Each row was made from one path, in order. Every step used is in the known rows, and no mark comes twice. Write each row's path.
In the rows, 128 means zero.
Known rows:
redag-torak-kado-gipot: [107 107  86 147 127 127 103 104 161 127  85 121 166 171 190 126 104 124
 133 158 140 119 104 142 171 144  91 112  86 117 186 154 119 131  82 160
 128 172 126 149 153 103 100 172 103 113 134 137  98 145 138 166 111 132
 162 109 103 112]
nuga-mimun-rudibes: [149 175 137 101 158  97 156 102  79 110 188 177 162  97  72 106 153 142
 105 126 150 123 121 100 189 115 138 186 225 135  66 115  75 131 116 166
 206 124 139 110 133 130  92 146 198 100 166 193 156 147 105 106 156 141
  52 155 122 179]
kado-gipot-redag-torak: [114 117 100 100  69 138  92 123 112 117  99  63 146 125 142  79 117 103
 158 119 122 115 141 147 147 160 100  78 121 125 167  88 161  89 109 176
  95 135 166 180 150  87 143  81 179 119 129 160  60 142 117 142 133 121
 145  97 121 105]
kado-gipot-rudibes-mimun: [129 141 181 162 122 120  80 128  85 116 161 106 107 125 109 135  60 114
  70 129 107  98 118 122  90  74 124 159 133 138 142  71 117 174 108 167
 115 137 145  87  98 161 167 185 122 133 146 128 105 152 171 147 145 186
 117 112 120 147]
mimun-rudibes-gipot-redag-torak-kado-vevu: [119  70  89 126 159 111 148 113 121 162 102 124 130 173 157 108 144 134
 120 148 161 167 132 125 170 137 127 112 128 137 171 178 161 128 151  74
 102 120  97 108 105  91 134 134 120 147 127 150 152 146 141 162 122 142
 141 120 170  89]
valez-gipot-redag-torak-kado: [110  92 128 131 146 108  87 129 114 150  69 125 174 172 130  99  91 109
 118 132 137 149 107 121 141 149 109 119  98 108 181 137 132 116 156 114
  87 114 114 177 188  97 149 172 170 108 150  93 135 125 155 136 120 132
 144 107 124 116]
gipot-redag-torak-kado-vevu-kabi: [126 107  63  60 136 132 120 144 140 149  83 179  90 158 185 108 115 171
 179 148 103 159 173 163 148 191 158  79  71 136 152 142 164 168 136  96
 143 133  85 130 146 107 108  85 110 117 120 118 140 142 119 120 127 134
 103 151 144  84]
biga-vevu-kado: [168 112 116  94 147 120 175 139 131 117 120 145 175 190 148 130 144 133
 164 145 104 101  80 147  87 138 116 147 116 123 127 105 100 125 130 141
 167  85  98  95 137 153 166  82 112 128 157 105 190 129 150  91 171 124
  84 110 111 142]
rudibes-gipot-redag: [122 172 150  91 103 117 126 174 143 111 132  80 125  77 145 123 112  96
 137 117 142  97 132 135  78 147 113 138 120 124 124 108 148  94 150 103
  74  68 147 141 131 102 162  89 179 136  74 136  84 134 132 142 140 101
 154  57 177 136]
mimun-rudibes-gipot-redag-torak: [111 125 145  84  84 115 101 126 109 122 128  68 151 113 100  77 134  91
 161 113 142 119 132 115 150 139 132 139 138 126 160  89 150  76 131 131
  85 107 159 182 137  96 159  79 183 132 131 160  63 140 126 154 138 125
 136 107 144 123]
gipot-redag-torak-kado-vevu: [120  70  86 130 163 126 154 118 108 167  68 124 118 185 160 111 129 134
 114 132 137 165 139 148 146 149 111  72 115 136 162 174 168 140 155  86
 113 128 104 114 121  94 144 137 133 140 131 120 164 138 129 132 126 137
 145 124 159  76]
rudibes-gipot: [118 181 185 130 138 106 133 150 168 129 138 115 124 103 127 169 125  97
 129 139 151  79 121 119  89 107 142 185  86 135 129 150 105 100 106  86
 107 116 146 129 116 145 148 168  99 150 107 104  97 112 132 160 129 117
 151 120 161 150]
nuga-mimun-rudibes-gipot: [130 190 181 108 142  86 143 127 138 116 190 142 149  84  87 134 143 108
 122 155 169 100 114  80 157  96 154 230 156 136 120 146  70 107  97 113
 135 108 147 110 109 142 112 153 124 134 123 173 112 133 137 159 145 130
 113 129 155 179]
rudibes-gipot-valez: [105 149 186 156 145 119 159 137 172  99 221  94  84 120  56 159 164 102
  84 117 147 110 131 141 110  71 152 172  90 145 136 109 116 100 113 111
 100 140 151 108 106 177 175 207 135 142 112 130  67 146 122 164 119  94
 152 148 119 146]
biga-vevu: [141 106 126 131 187 102 165 113  91 122 106 150 118 151 113 153 134 152
 146 114 124  61  73 175  79  82 102 101 127 114  65  76 103  93 161 130
 202 147 116  79 125 146 150 138 135 145 139 115 128 102 116  95 169 139
  77 131 155 120]
kabi-vizo: [132 154 176 152 118 156 163 141 102 140  91 134  94 118 111 160 136 146
 160 132 122 118 129 126  87 139 124 104 211 117  61 135 121 108 158 145
 176 159 161 187 121  88 118  99 112 148 124 115 167  79 101  81 101 145
 116 128 156 142]
vizo-kabi: [124 214 104  69 165 116 104 116 125 111 137 132 125 117 116 159 158 166
 137  82 156 123 126 164  80 125 125 103 118 148 128 123 104 123  78 147
 183 141 178 101 156 127  84 177 173 133 110  42  89 103  83  93  96 119
 119 191 131 138]
redag-torak: [117 122 147 117 110 129 119 111 101 138  95 100 136 151 102 112 130 102
 142 105 125 115 139 142 150 137 131 105 117 130 134  99 144  91 112 151
 134 154 165 185 151 126 156 140 156 127 167 103  97 124 100 123 127 135
 121 161 112 113]
mimun-rudibes: [131 157 112 106 145  87 154 117 100 117 183 149 160 101 113 121 151 148
 120  91 169 116 111 126 159 116 138 188 207 132  53 105 110 114 151 129
 189 134 123 131 122 108 131 158 198 125 144 163 125 145 102 136 143 124
  66 154 143 156]
mimun-rudibes-gipot-kado: [ 94 123 182  89 116 104 138 131 144  99 187 120 165  77 105 108 117  91
 133  94 180 104 119  81 145 113  95 218 146 148 110 122 121  91 103  66
 106  99 138 102 112 154 156 173 130 120 149 109 124 131 127 160 114  59
 186 116 156 136]
kado-vevu-kabi-vizo: [135 142 126 116 108 169 160 149 114 151  93 177  56 120 145 151 140 182
 195 154 104 143 163 143 107 161 151  80 171 128  86 156 144 138 143 130
 184 173 134 164 108  88  90  54  66 148 114 133 167  85 100  84 100 147
  97 145 165 120]
redag-torak-kado: [109  94 148 123 174 108 111 111 116 152  50 141 160 201 119 125 117 101
 121 117 135 147 109 128 166 148 128 124  98 105 155 134 127 121 144 112
 126 131 114 183 180 107 141 196 145 115 169  66 146 133 139 134 108 143
 148 147 116 106]
kado-torak: [135 159 120 182 123 127 105 105 123 103 118 110 119 130 170 146 159 102
  94 101 122 143 146 121 153 126 142 105 142 140  84 126 115 133 100 136
 152 126 157 114 116 137 109 107 131 130 121 153 148 118 111 149 131 118
 116 154  86 134]
valez-gipot-rudibes: [127 156 134 200 110 111  98 146  94 133 220 121 128  98 107 138  49 167
  83 140 151 112 129 126  85  32 133 165  92 157 158 177 116 130 150 167
  83 118  98 114 139 140 182 202 200 120 138 131  84  91 155 128 150 131
  47 120  97 177]
vizo-kabi-vevu-kado-gipot: [145 160  62 136  75 155 137 133 161 107 148 120 177 135 192 135 132 161
 150 188 143 116  92 140 158 162  83 128  96 150 180 155 114 152  55 182
 178 138 120  95 109 134  89 101  70 118 124 161 121 148 139 125 117 120
 132 123 102 140]
rudibes-mimun: [137 152 208 126 158 124 108 130  90 125 101 128 110 128 102 148  96  83
  83 106  96  84 127 138  68 130 125 153 155 126  88  52 105 157 118 115
 139 142 174 100 112 173 164 178 110 136 163  87 146 142 145 123 143 177
 131 134 143 139]
nuga-mimun: [156 186 176 114 161 133 148 121  92 118 124 173 123 117  70 133 120 109
  97 136  99 115 137 118 132 125 127 121 157 135  88 123  73 147  82 183
 182 122 168 111 162 163  94 147 164  91 162 144 172 123 101  67 156 142
  98 132 105 167]
biga-vevu-kabi-vizo: [142 134 145 110 125 153 153 143 102 135  88 184  74 125 121 153 136 184
 220 151  97 108 121 144  88 147 147  89 177 108  67 115 118 115 162 143
 208 169 127 166 120  99  97  53  75 144 119 121 159  82 110  73 114 157
  79 141 164 136]
kabi-vevu-kado-torak-redag: [173 129 134 141 120 140 127 136 191 137 107 123 178 115 152 117 223 117
  81 148  99 168 114 100 139 148 156  89 135 105 133 106 143 137 206 146
 102  61  96 173 147 142 104  87  89 128 104 144 192 128 143  89 164 132
 159 118  67 159]
mimun-rudibes-gipot-kado-vevu-biga: [129  74  61 158 130 155 156 113 146 140 182 131 132  66  99 141 140 117
 115  85 136 182 153  88 127 128 133 199 160  93  72 181 134 156 135  41
  61 106 102  78  82 153  84  52 122 138  89 118 134 127 118 152 104  99
 168 130 170  94]
valez-gipot-kado-torak: [121 120 131 194  98 128  79 108 130  99 156 112 154  99 166 111 115  90
  92  98 134 143 149  84 144 117  97 131 126 157 119 160 114 122  80 112
 107 125 157  79 120 166 116 138 122 113 143 151 158  99 133 153 126  72
 153 140  84 140]
biga-vevu-kabi: [142 134  97  69 158 117 129 137 128 126 108 202  91 135 147 142 116 183
 201 129  90  82 123 183 100 141 150 105  81 116  80  79 118 133 136 127
 204 151  95 101 142 148 113  93 107 120 124 110 116 115 113  96 155 138
  49 160 137 119]

Which path is each row?
[151 118  64 127 107 131 145 130 171 101 136 122 176 162 205 132 121 138
 162 171 118  88  83 158 114 137  89 125  99 135 163 135 104 127  75 182
 161 136 113  93 123 136 122  97  79 121 126 169 128 141 149 138 157 116
 124  88  98 134] -> biga-vevu-kado-gipot
[135 148 203 177 131 116  70 141  70 131 175 123 111 110  78 136  43 111
  60 137 110  96 124 107  58  59 132 180 130 144 147  90 109 166 132 145
  90 127 142  83 109 175 184 206 136 132 161 110 121 127 185 130 156 187
  86 126 120 173] -> valez-gipot-rudibes-mimun
[131 147 208 148 144 118  92 132  68 123 151 121  98 128  77 142  70 110
  65 112 102 104 124 113  80  73 142 166 150 135 120  61 122 170 138 146
 117 123 140  92 104 166 190 190 147 135 160 101 129 144 170 127 146 188
 107 127 129 151] -> gipot-rudibes-mimun
[152 136  65 189 121 176 136 118  99 142 150 145 127  54  59 175 154 173
 122  93 141 168 111 112 135 144 126 154 151  86  62 135 120 171 140  99
 136 122 107 111 107 149  47  43 125 131  89  84 103 114  97  93  78 144
 125 180 154 114] -> vizo-kabi-vevu-biga
[114  84 117 113 137 124 178 120 130 133 168 122 120 109 145 115 130 130
 119 121 164 132 144 112 143 110  98 142 134 173 126 178 152 117 113  58
 117 126 121  53  74 141 145 145  99 148 136 143 147 131 122 153 122  83
 169 130 174  99] -> mimun-rudibes-gipot-kado-vevu
[116 121 132  87  85 134 104 129  92 124  89  74 139 134 105  81 124  98
 157  99 119 124 141 146 134 156 115  82 135 124 143  75 163  84 139 153
  99 112 162 187 162  95 164  89 198 120 138 132  86 134 108 123 137 121
 134 111 130 109] -> gipot-redag-torak
[174 147 121 117 125 140 103 129 193 134 114 122 177 114 148 118 232 133
  90 141 105 175 113 104 134 146 156  85 134 111 155 114 141 135 190 154
 110  67 109 158 150 140  87  89  95 129  96 124 180 123 138  79 148 130
 157 136  66 161] -> vizo-kabi-vevu-kado-torak-redag
[150 126 168 111 135 119 103 112 192 117 143 128 180  77 119  91 210  90
  76 119 116 162 133  65 157 113 157 125 169 108 127 108 120 110 179 132
  77  71 127 141 150 150  80 124 111 116 105 161 173 127 134 114 159 105
 193 113  85 171] -> nuga-mimun-rudibes-gipot-kado-torak-redag
[115 177 164 118 136  85 139 133 159 120 182 121 151  87 114 144 144 114
 129 133 184  88 113 100 136  98 150 233 138 138 111 143 100  95 121  89
 123 118 135 124 100 129 140 162 127 151 112 153  92 129 137 181 133 122
 121 126 167 166] -> mimun-rudibes-gipot
[127  89  90 147 193 124 173 121 127 167  83 154 109 183 173 150 130 144
  97 135 143 154 133 157 128 137 116  90 110 139 129 196 146 158 151  76
 144 141  94  91 115 113 135 166 113 140 132 108 184 131 123 127 121 135
 135 136 155  84] -> torak-kado-vevu
[136 163 153 105  99 160 141 154 117 138  92 178  75 111 131 153 129 171
 204 145 102 128 145 138  96 166 154 103 176 115  72 131 127 131 144 147
 190 163 139 190 131  95  93  68  86 134 119 118 158  86 102  79  94 145
  96 141 147 142] -> vevu-kabi-vizo
[110 130 123 165 123 134 157 119 172  87 214  96  92 127  99 143 148 132
  83 125 136 114 131 170 129  91 114 117  98 142 135 105 130 120  94 171
 129 176 148 103 113 163 145 203 144 118 115 164  65 163 107 157 124  90
 143 135  76 132] -> kado-gipot-valez
[111 132 158  89  85 126  98 135 114 123 101  63 138 119 106  90 119  82
 160 119 131 112 137 126 132 148 129 114 111 124 170  93 156  74 128 131
  70 107 164 182 142 100 164  81 170 135 124 134  68 134 123 147 136 123
 154 100 145 116] -> rudibes-gipot-redag-torak
[139  63  45 167 148 164 137 116 129 159 107 129 126 117 119 139 131 118
 114  97 105 204 150 117 125 156 139 134 138  70  99 175 153 172 166  67
  56 102  91 122 123 117  81  39 144 129  85 101 141 135 127 136 103 133
 155 117 156  70] -> gipot-redag-torak-kado-vevu-biga
[117 153 101 172  99 119 116 129 117 110 201 102 119 117 140 139  70 164
 100 140 147 110 121 145 132  53 118 136 106 149 149 147 134 141 121 208
 127 131 100 117 122 119 156 176 183 118 114 158  60 134 139 148 137 133
  89 102  84 148] -> kado-gipot-rudibes
[122 133 157  80  86 117  99 124  95 115 128  81 151 110  77  66 142  91
 153 127 133 121 140 103 166 141 136 135 147 129 167  90 137  82 118 149
  92  98 167 172 145 104 137  77 181 123 142 176  86 142 124 144 145 132
 129 106 138 135] -> nuga-mimun-rudibes-gipot-redag-torak
[118 115 184 162 127 116  62 115  88 124 137 104 119 154  93 122  60 103
  76 137 105 115 113 109 116  82 128 159 127 126 175  73 120 173 116 168
 102 142 135 100 113 151 165 187 116 130 163 121 105 158 188 155 138 195
 136 114 114 140] -> redag-torak-kado-gipot-rudibes-mimun
[112  93 140 108 158 115 105 123 112 143  51 120 160 187 126 103 112  99
 125 110 138 153 113 127 158 164 117 110 113  99 162 121 143 118 165 110
 108 106 116 185 185  89 151 161 177 111 148  85 140 144 144 129 113 130
 158 111 127 103] -> gipot-redag-torak-kado
[121  68  93 144 175 128 161 109 115 170  70 138 116 195 158 129 136 134
 109 138 140 159 138 146 156 138 120  73 100 141 157 182 153 142 140  90
 128 146 100 111 123 109 138 157 111 141 145 110 168 133 126 137 120 141
 140 149 150  74] -> redag-torak-kado-vevu
[131 120 131 123  92 169 146 150 123 150 117 178  75 102 143 136 111 180
 192 163 110 138 164 124  97 153 128  95 162 144 111 180 132 134 133 118
 155 167 133 141 111 106  93  69  56 139 121 132 171  75 113  87  97 127
 106 138 161 129] -> valez-gipot-kado-vevu-kabi-vizo
[ 99  96 123 167 136 127 133 106 169 100 181  98 110 166  93 129 148 121
  88 127 142 137 123 157 167 101 114 118  93 133 177 112 126 120  99 161
 113 181 138 121 130 151 141 209 134 115 130 151  73 167 127 165 111  97
 158 141  72 120] -> redag-torak-kado-gipot-valez
[ 95 119 198  97 116 124 137 142 155 105 155 112 149  87 115 124 100  79
 133  91 158  96 126  93 118 116  89 185 103 146 124 131 128  89  92  69
  92  98 151 101 124 169 166 176 119 121 147  78 125 118 125 145 109  55
 206 110 152 127] -> rudibes-gipot-kado
[119 126 101  60 123 137 142 149 160 133 135 180  84 112 182 122 108 159
 180 133 114 126 177 148 124 163 148 121  64 157 130 154 153 152  96  73
 144 134 103  91 112 154 113 106  72 120 120 109 133 131 114 127 120 100
 130 152 151  94] -> rudibes-gipot-kado-vevu-kabi
[127 110 120 100 106 168 137 147 103 153  71 161  76 140 141 122 133 172
 207 160 101 164 157 128 130 181 148  67 171 120 121 149 154 131 164 130
 154 153 128 184 122  65  90  35  85 141 112 137 167  99 119  93  92 152
 115 126 166 107] -> gipot-redag-torak-kado-vevu-kabi-vizo
[149  96  49 175 146 164 167 118 134 154 138 137 108  94 119 171 134 133
 110  87 104 175 157 129  96 144 141 147 144  88  56 178 136 169 147  75
  85 120 106  97 101 143  81  48 136 137  80 101 140 119 102 126 116 132
 128 138 154  88] -> kado-vevu-biga
[146 135  73 162  67 156 151 142 155 112 140 124 178 134 195 131 120 148
 140 195 136 105  96 140 162 165  80 134  98 146 161 151 116 148  68 177
 164 137 102 112 108 136 105  98  69 115 132 179 133 156 143 135 127 118
 129 103 103 136] -> kabi-vevu-kado-gipot
[105 101 152 113 152 108  99 130 129 143  57 114 162 178 125 111 110  90
 128 123 145 149 108 115 156 154 121 127  95 101 179 127 137 110 157 103
  85  98 116 181 174  90 152 158 153 121 140  93 124 141 155 148 109 132
 169 106 140 107] -> rudibes-gipot-redag-torak-kado
[110 122 105 171 109 111  91 116 113 123 166 106 138 159 137 124  70 153
 102 145 152 138 109 124 161  62 123 136  92 137 193 153 139 141 127 198
 107 137  83 139 141 106 154 192 177 117 132 142  72 140 156 158 126 141
 111 106  80 134] -> redag-torak-kado-gipot-rudibes
[158 144 141 130 147 126 110 123 200 137  97 116 153 103 151 123 216 109
  73 111 100 153 131 124 108 126 162  76 139  96 106 103 145 120 211 139
  94  87 125 175 161 133 101 130 127 133  87 128 159 119 121  99 160 128
 162 123  75 155] -> kado-torak-redag
[165 125 104 162 128 120 123 106 129  97 115 118 157 177 174 127 169 109
 133 130 105 143 110 106 140 133 138 120 134 137 120 123  98 137 103 147
 152  97 123  85 110 153 120  57  91 132 131 164 197 125 147 139 161 120
  98 135  74 139] -> biga-vevu-kado-torak
[105 112 122 168 147 124 147 115 178  93 188 109 105 158 101 145 144 128
  70 130 143 135 119 163 150  97 112 122  97 132 157 115 123 132 105 154
 126 173 131 107 129 152 143 223 142 114 117 151  87 166 128 162 111  99
 156 130  78 126] -> torak-kado-gipot-valez
[124 121  82  77 115 143 129 149 149 139 141 194  92 106 185 116  89 175
 172 139 109 132 180 158 115 164 133 109  61 164 133 168 148 159 102  89
 142 149 101  88 123 157 111 111  86 111 133 115 141 119 115 115 128  96
  97 155 136 104] -> valez-gipot-kado-vevu-kabi
[127 116 126 117 115 162 145 135 113 159  70 180  71 150 144 134 135 171
 203 163 105 162 152 126 133 172 156  79 160 121 119 158 143 140 150 126
 171 172 122 188 120  79  89  59  62 142 125 126 172  95 114  91  89 158
 110 150 158 109] -> redag-torak-kado-vevu-kabi-vizo
